Each row was made from one small tree. Brackets hold a mark, then the marks that hang from it, in alphabetical order. Every link used is in the known rows. Write each row's tree.
Known rows:
(kare melum tuku vikov): [ 17.2  -7.4 -10.4   3.9  39.7   1.8  19.3   3.7  14.1  14.2  -3.9 -12.8
   5.5   6.6  25.2   7.8 -13.2 -12.2 -12.3  13.4   5.0  -5.7  -1.9]
(kare tuku (vikov dase (gatu melum))): [-43.9  -4.6  20.6 -12.6   3.5  -4.8  13.7  15.9  10.2  -8.0 -34.5  -4.1
  11.5 -16.6  -1.8 -21.7 -24.8  10.7   7.3   7.4   3.9   8.5   5.4]
(melum gatu (kare tuku (vikov dase))): [ -2.3   0.7  21.6 -13.9  33.9  -2.9  18.6  13.4   3.8   5.5 -13.2  -9.0
  -6.7   5.6  22.1 -18.0   3.3   4.0 -11.2   9.8   7.8   9.5   2.6]
(kare tuku vikov): [ 12.1  -4.2   8.6   2.8  31.8   3.7  17.1   8.5  12.6  13.3 -23.3 -10.7
   4.7  -3.1  24.3   2.8  -5.7 -10.3 -20.2  16.6   3.1   4.3   0.4]
(tuku (gatu melum) (kare vikov)): [-65.8  -5.5  11.1  -4.7  -0.3  10.6  17.8  24.2  -7.5   1.0 -44.1 -20.8
  11.0 -44.5  -2.6 -23.6 -21.0 -14.1 -22.7   4.6  -0.3   5.8  -7.6]
(melum (kare gatu) tuku): [ 29.6   2.8  -4.4  -3.7 -10.6   6.8   6.2  10.8 -10.7   7.3  10.0 -15.7
 -37.9  16.0   1.1   7.5  11.9  -4.3 -22.0   8.5   1.5   8.9  -3.7]
(kare gatu (vikov dase melum)): [ 13.0   3.6  17.2 -11.3  22.8  -4.1   2.0 -11.8 -13.8  -2.9 -34.1  -1.4
  12.5   7.0  14.7  15.4 -19.3  13.5  10.9  -2.8  -1.4  -0.6   3.7]
(gatu (kare tuku) (vikov dase melum)): [ 15.2  -4.4   4.7  12.0  24.8  -5.2 -20.2 -14.4   1.1 -13.7  -2.1  21.3
   6.5   9.0  14.5  -2.3  -5.8  14.5   1.6 -52.6  -1.0  -4.3   2.0]
(tuku gatu (kare (vikov melum))): [-28.3   2.3   0.7 -14.7   4.2   8.8   9.4   1.5 -15.0  -2.1 -42.5 -13.6
  29.5 -35.9  17.2  -7.1 -24.2 -12.0  -6.3  10.6  -1.7  -8.4  -7.5]
(rugu (vikov dase (melum kare (tuku gatu)))): [ 36.1  10.8  -7.9 -18.2 -22.6   2.7 -22.1 -13.8  -3.1 -11.8  35.5   6.6
   2.8   1.3 -10.9  -2.2  12.3   1.3  27.6  -8.3  -4.7 -26.9  -4.3]
(tuku (gatu (vikov dase melum)) kare): [-35.6   5.0  -2.6 -13.2  -6.5   1.0 -14.1 -14.5 -11.3 -11.5  -6.0   6.3
  25.3 -16.9  -0.8  -8.5 -15.9   7.0  17.0 -45.3  -3.7 -23.1   1.4]
(gatu vikov): [  9.4  -0.6   0.2  17.5  -1.2  -2.8  -2.5   0.5  13.0  15.1  21.1   2.0
 -18.7   8.2  -8.3   7.5   9.5 -10.5  -2.1 -10.4  -2.9  -2.8   8.9]
(tuku gatu kare): [-43.1   0.9   4.6 -13.2 -21.7   8.9   8.2   3.6  -5.3   5.3 -27.4 -14.5
  16.0 -31.6   8.3  -6.1  -9.4 -21.0 -16.8  25.2  -3.4   0.5  -3.8]
(melum (gatu kare) tuku): [  0.5   1.7   8.1   7.9   0.4  12.7   8.1   6.7 -11.6   6.3 -10.8   1.5
 -27.5   0.6   6.6 -10.7  27.4  -1.7 -27.3  -3.7   6.4  28.8  -8.3]
(tuku (gatu kare melum vikov)): [-49.7  -7.8  -3.7  18.5 -18.7   2.4  -2.8  21.1   5.1  -8.9  14.5   3.2
 -14.0 -23.9 -31.4 -25.0   2.2 -19.4  -8.9 -28.0  -3.4   9.9 -10.5]
(rugu (vikov (gatu tuku) (melum kare))): [ 36.3   3.9 -27.4  -2.3 -36.4 -13.0 -10.0  -9.5   6.2  -6.8  31.9   7.4
  26.1   5.2 -14.8  21.5   2.0  -9.2  26.2  83.3  -5.7 -13.2   2.4]
(kare melum (tuku gatu) (vikov dase)): [-28.2  -2.5  -5.4 -20.8  25.0  -0.1  12.5   1.2  10.5  -4.2  -2.7  -7.7
  30.2  -9.3  18.2  -8.3 -20.5  -8.2   9.4  15.7   4.5 -14.1  -6.8]
(melum (gatu (kare tuku))): [ -8.7  -4.2   5.2   5.3  16.4   6.9  13.4   2.8  -1.1   6.1 -19.9   3.1
  -7.4   1.3  20.6  -9.9  14.9 -11.1 -29.7   0.3   5.9  24.1  -9.4]
(melum (kare gatu (vikov dase)) tuku): [ 19.5   3.9  13.2 -10.4  11.7   0.8   6.5  18.8 -12.7  -1.0  -8.4 -18.8
 -22.4   8.3   8.9  -1.4  -3.5  15.6 -12.2   3.4   2.7  10.9   1.2]
(melum (tuku gatu)): [-12.8   6.4  -1.6 -13.5 -20.4  13.2   3.3   3.4  -1.4   3.3   2.3  -4.6
  -7.0 -13.3  -5.1  -7.2  13.6 -15.1  -5.5  20.0   1.7   1.2  -8.6]
(kare (melum gatu) tuku vikov): [ -0.4  -3.6 -15.9  -3.2  47.3   4.4  31.1   3.5   6.4  16.9   2.3 -10.4
   2.6  13.5  22.5  -1.6   2.0 -11.3 -10.2  -2.7  11.3  -1.2  -8.5]
(vikov dase (melum (kare gatu tuku))): [ 26.3   1.1   4.0 -16.6  13.9  -3.3  -5.2 -16.5  -9.5  -9.7 -11.5   2.1
  -1.1  21.6  19.7  10.0 -12.7   9.0   0.7  -7.6   0.3  -7.9   1.5]
(tuku (kare melum)): [ -1.3  -6.5  -1.5   4.4   2.1   4.1   8.1  -4.1  -1.0  17.1 -16.9 -13.1
  -0.5  -2.6  18.7  12.6 -17.6 -12.5 -21.1  17.5  -1.1  -2.4   5.8]
(rugu vikov): [ 39.5   0.5   0.2  10.9  -9.8  -1.4  -6.1  -9.1  17.7  19.1  18.7  -1.4
  -4.2   9.3  -3.0  22.4  16.6 -16.6   2.7  20.4  -7.3  -9.9   6.3]
(melum gatu kare tuku): [ 16.6   5.7   3.8  -3.2  -4.2   9.5  12.9  11.2  -5.6  13.2  13.4  -6.1
 -40.3  13.3   0.3 -11.2  29.3  -8.3 -19.2  10.2   6.9  14.1  -1.9]
(rugu (vikov dase (melum gatu kare tuku))): [ 54.8  10.5  -2.6  -8.5   2.6   2.3 -13.2 -17.0  -7.9   0.8  32.4  10.5
 -19.4  27.1  -3.2   1.6  29.7  13.9  19.7 -30.1   1.8 -14.7   1.2]
(vikov dase (gatu melum tuku)): [-52.7  -1.7  20.0  -7.3 -29.6  -9.6  -1.1   1.2   5.1 -13.0 -24.0  12.3
  20.9 -13.3 -21.9  -0.1  -9.8  12.9  13.3  71.6   0.6  14.9  11.8]

Which tree is each row?
[ 20.0   4.5  -6.8  -0.8  -0.2  -2.7  -9.2   8.6  -6.9  -2.3  38.6  -5.3
 -38.0  24.9 -11.6  -0.9   9.9  18.4  -0.5 -47.1   1.1  -3.6   3.6]
(melum (kare (gatu (vikov dase))) tuku)
[ 25.9  -4.5  19.0  15.9  15.7   1.3   1.2   4.7  -5.7  -1.3 -40.1   0.1
   5.5 -13.6  19.6   2.0 -14.8  -9.4 -16.4  22.2  -2.3  18.4  -0.6]
(gatu (kare (vikov melum)))
[-19.2  -2.4   3.1   8.2  26.2  -2.6  -1.2  -0.5   2.8  -3.4  10.4  12.9
  -7.1  11.0   8.4 -15.8  15.2  12.5  -7.7 -53.9   5.1  11.2  -2.6]
(melum (gatu (kare tuku) (vikov dase)))
[ 37.8   6.2  -1.9  -3.1   4.1 -10.6 -12.4 -23.2  -1.6  -3.5  24.1  18.5
  17.9  20.9  -3.0  19.1  23.2  11.7  22.5  39.9   0.0 -13.1   3.8]
(rugu (vikov dase (melum (gatu tuku) kare)))
[-14.9   6.3 -22.6  -1.6 -13.6   9.5  -2.0   7.4   3.6   2.5  38.2  -1.2
 -12.6  -5.5 -18.2 -10.7  20.4  -9.1   4.6 -30.1   2.0 -10.7  -8.8]
(melum (tuku (gatu vikov)))
[-22.1   8.1  -3.1 -11.2 -11.7   4.1 -10.3   1.5   2.0  -5.7  29.9   5.2
  -5.1  -4.3 -17.9 -13.9  13.3   8.2  17.0 -38.2   0.9 -11.6  -1.7]
(melum (tuku (gatu (vikov dase))))
[ 67.2   6.1 -12.8   7.8   0.4   8.3 -15.9 -22.8   0.5   9.2  20.2   7.9
  -7.6  17.0   0.9  21.9  20.6   0.6  11.9 -23.7  -2.3 -20.3  -1.2]
(rugu (vikov (melum tuku)))
[-28.7   2.8 -21.1  -3.9  -7.0   6.1  -5.4  -8.3 -10.5  -3.5   2.7   1.1
  14.1 -19.0  -2.9  -5.3 -10.1  -9.9   6.0 -40.7  -3.4 -21.7  -5.6]
(tuku (gatu (vikov melum)) kare)
[ 12.1  -4.3 -26.3   8.0 -37.1  -8.4  -3.6   0.9  12.7   2.0  33.5  -4.4
   7.0   1.1 -10.4  10.1  -6.8 -20.7  14.5  35.0  -6.6  -0.8  -3.1]
(rugu (vikov (gatu (kare melum))))
[-39.7   3.3   0.6   2.8  19.4  -4.2  -0.4  -6.9  -7.7   1.5  -4.0   7.6
  18.7   1.8   2.4   3.1  12.2  25.7  -3.9 -13.7   4.8   0.5   5.8]
(melum (gatu (tuku kare) (vikov dase)))
[ 23.8   2.6   4.4   0.6   5.8  15.8  -4.3 -13.3 -20.8   4.0 -35.8  -3.0
  -4.2  -4.1  20.7   7.3  -3.4   7.8 -18.6 -24.1   1.8  -4.6   0.8]
(vikov (melum (tuku kare)))
[-32.8  -7.3   7.3   6.4  16.4   7.2  19.9  19.3 -17.5   8.0 -49.5 -27.3
  -8.1 -16.4   5.3  -0.5 -21.7   4.2 -31.7 -24.9   0.2  12.1  -3.5]
(tuku (kare (gatu melum) vikov))
[  8.4  -1.0 -25.2  14.0   0.7  -9.4   0.6   8.4   0.3   2.0  38.6  -5.0
  -7.5  18.4 -14.2  20.7  10.0  -2.1  -9.5  26.0  -1.0  -1.0  -0.1]
(melum (kare (gatu tuku vikov)))
[ -8.0  -2.0  -7.7   3.7 -39.4  -3.9  -0.3   2.9  16.1   6.5  18.0  -1.4
  -5.2  -3.6 -32.1   1.4   2.9 -14.2  19.3  15.3  -6.1  -2.4   4.3]
(rugu (vikov (gatu melum)))
[ 25.5   1.6   8.2  15.1   7.7   1.1 -25.6 -10.5  -8.9 -14.1   5.6  20.0
 -14.1   8.6   0.9  -4.7   5.3  22.5   3.7 -58.3  -0.3   2.8   2.4]
(gatu kare (vikov dase (melum tuku)))
[ 31.0  -0.6   0.4   2.2  18.7  -8.0 -15.6 -11.5   7.5  -6.9  22.3  13.6
  -8.5  20.3   7.1  -1.9  -3.7   7.8  10.8 -35.7   0.1 -17.9   9.9]
(gatu (vikov dase (melum (kare tuku))))
[-53.8  -5.0  18.3 -15.1  19.3   4.3  11.2  13.3   7.5  -9.5 -31.3  -5.4
  16.1 -25.8  -0.7 -25.2 -14.4   0.2  -0.7  -4.1   3.6   0.0  -5.9]
(kare (tuku (gatu melum)) (vikov dase))
[ 52.7   4.4  -3.8  -7.5  -8.1  -9.1 -18.0 -20.6  -4.9  -2.9  23.2   3.6
  -4.4  25.6  -2.0  25.1   0.3   6.3  22.0  -7.3  -8.2 -20.3   5.3]
(rugu (vikov dase (melum (kare gatu))))
[ -0.9  -0.1  10.3  -2.7 -42.1 -12.6 -14.7  -0.6  10.9  -7.8   6.3   4.3
  13.7  -8.5  -8.0   0.4  -4.7  -2.0  20.6  33.3  -9.4   9.2   5.7]
(rugu (vikov dase (gatu kare)))
[-12.9  -6.8  -1.2  15.2 -42.9  -4.2  -4.6  12.8   9.8  -3.3   8.6  -1.0
  -5.5 -14.1 -27.0  -6.5  -1.3 -12.2   4.6  14.4  -7.6  13.8  -1.7]
(rugu (vikov (gatu kare melum)))
[  1.1   5.5   6.6 -13.1 -38.4 -11.6 -10.2  -8.7  17.4   2.5  16.6   3.5
  14.7   1.9 -12.9   8.7  -1.1  -0.7  33.8  32.0  -8.1  -8.5  12.6]
(rugu (vikov dase gatu))
[  8.7   3.6  -2.4  -1.5 -32.0   5.3  -6.2  -1.1 -13.3 -13.4 -17.9   7.9
  -3.0  -9.3   0.5  -8.0  -6.0  -1.1   0.0  17.4   0.2  16.4  -5.1]
(vikov (gatu kare) (melum tuku))
[ -6.3   4.9  -1.1  -8.3 -32.2 -15.2 -11.2 -12.5  15.5  -4.3  15.9  11.0
  39.4   0.3 -14.1  21.6   2.9   8.4  31.8  74.7  -5.4  -5.7   9.3]
(rugu (vikov dase (gatu tuku)))
[-16.3  -5.8  10.1   8.3  15.6   3.2  19.3  16.7  -4.9   8.0 -26.7 -15.7
 -15.1  -2.7  -7.4   2.7  -9.8  -3.2 -17.3  -4.1   1.0  14.3  -2.5]
(kare (gatu melum) vikov)
[ 28.2  -2.0  -6.4   7.4  23.3   7.3  14.0   9.2   2.7  15.1   2.9 -14.5
 -14.3   6.3  12.1   6.6  -2.2  -4.9 -11.1   9.8   5.8  -0.4  -1.5]
(kare (melum tuku) vikov)
[ 21.8  -5.9 -13.8  21.8  22.4  -0.1 -11.3  -8.4   2.5  -6.1   6.6  13.5
  -1.6   7.9  12.6   0.7  -0.2  -2.4 -10.1 -46.3  -0.4  -3.3  -4.8]
(gatu (kare tuku) (vikov melum))
[-21.0  -4.6  14.8   5.7 -40.6 -10.3 -14.7   6.1   9.8 -12.4  -0.9   7.3
   1.2 -12.7 -24.4 -10.3  -6.5   3.6  15.6   9.5  -8.4  12.0   5.1]
(rugu (vikov dase (gatu kare melum)))
[-14.1  -8.8 -19.1  -1.4 -13.4  -2.7   9.8   5.3   9.3  -4.7   1.1  -3.2
  10.4  -2.8  11.8  -4.7 -20.2 -17.6  -7.6  33.3   1.8  10.4  -6.4]
(vikov (gatu (kare melum tuku)))
[-22.1 -12.0  14.4  22.7  20.1  -2.8 -10.6   8.3  10.1 -11.2  -3.2  12.5
 -14.9  -0.5  -5.9 -18.4  -2.3  14.3 -14.6 -57.9   0.5   9.9   2.2]
(gatu (kare tuku) melum (vikov dase))
[-19.5  -2.8  -4.7 -19.8   9.3  -9.0  15.2   5.5  13.4  -3.4  -5.8  -7.3
  24.4  -0.3  14.3  -5.8 -30.1   2.3  18.1  28.2   4.8  -5.3   4.3]
(kare melum tuku (vikov dase gatu))
[-43.9  -7.5  11.3  17.8  13.0  -4.8 -10.0   2.0  -1.9  -6.1 -15.7   6.8
  11.7  -9.3 -11.2   1.5  -6.3  27.3 -10.3 -13.9  -0.2  -0.4  10.8]
(gatu melum (tuku kare) (vikov dase))
[ 22.3   3.4 -21.3   8.5   8.0  -1.6  -4.9 -17.0  -8.0   3.9  20.6   5.4
 -11.6  22.6  -7.6  20.1   1.1   0.0  11.0 -46.0  -2.4 -13.3  -0.6]
(kare (gatu (vikov melum)))
[  1.4  -0.4   2.7  11.6  11.1   0.9   0.9 -13.5 -15.0  -6.0 -25.3  19.3
  17.3  -0.7  10.1  10.6  14.8  -0.1 -13.9  46.9   4.5  21.3  -7.4]
(vikov (melum (gatu kare tuku)))
[-10.1   2.7  23.9  -6.0  19.4  -9.7  14.3  12.4  -1.0   1.1 -11.7  -1.5
  11.1  -0.7   7.2  -2.4   7.9   9.1  -6.6  74.9   6.1  18.1   6.7]
(melum (gatu tuku) (kare (vikov dase)))
[ 31.0   8.8   7.4  -6.2   7.2  -2.9  -9.8 -33.2   0.7   5.9  11.5  18.6
   7.5  21.3  -0.1  13.9  20.2   7.3  30.6 -23.6  -1.7 -16.0   5.9]
(rugu (vikov dase (melum gatu)))
[  3.9   1.8 -15.7   2.1 -35.8   4.7  -2.5   6.0   8.1   3.8  25.9  -2.8
 -17.0   0.2 -32.2  -4.0  14.3  -1.0  14.8 -10.6  -1.6  -3.4  -1.9]
(rugu (vikov (gatu (melum tuku))))
[ -3.8  -2.5   2.2   6.7  17.5  11.9  16.5  19.1 -13.7   5.0 -21.0 -16.6
 -27.1   1.0  -8.6  -2.5   1.3   9.9 -21.5 -32.5   5.1  13.6  -8.9]
(kare (gatu (melum tuku)) vikov)
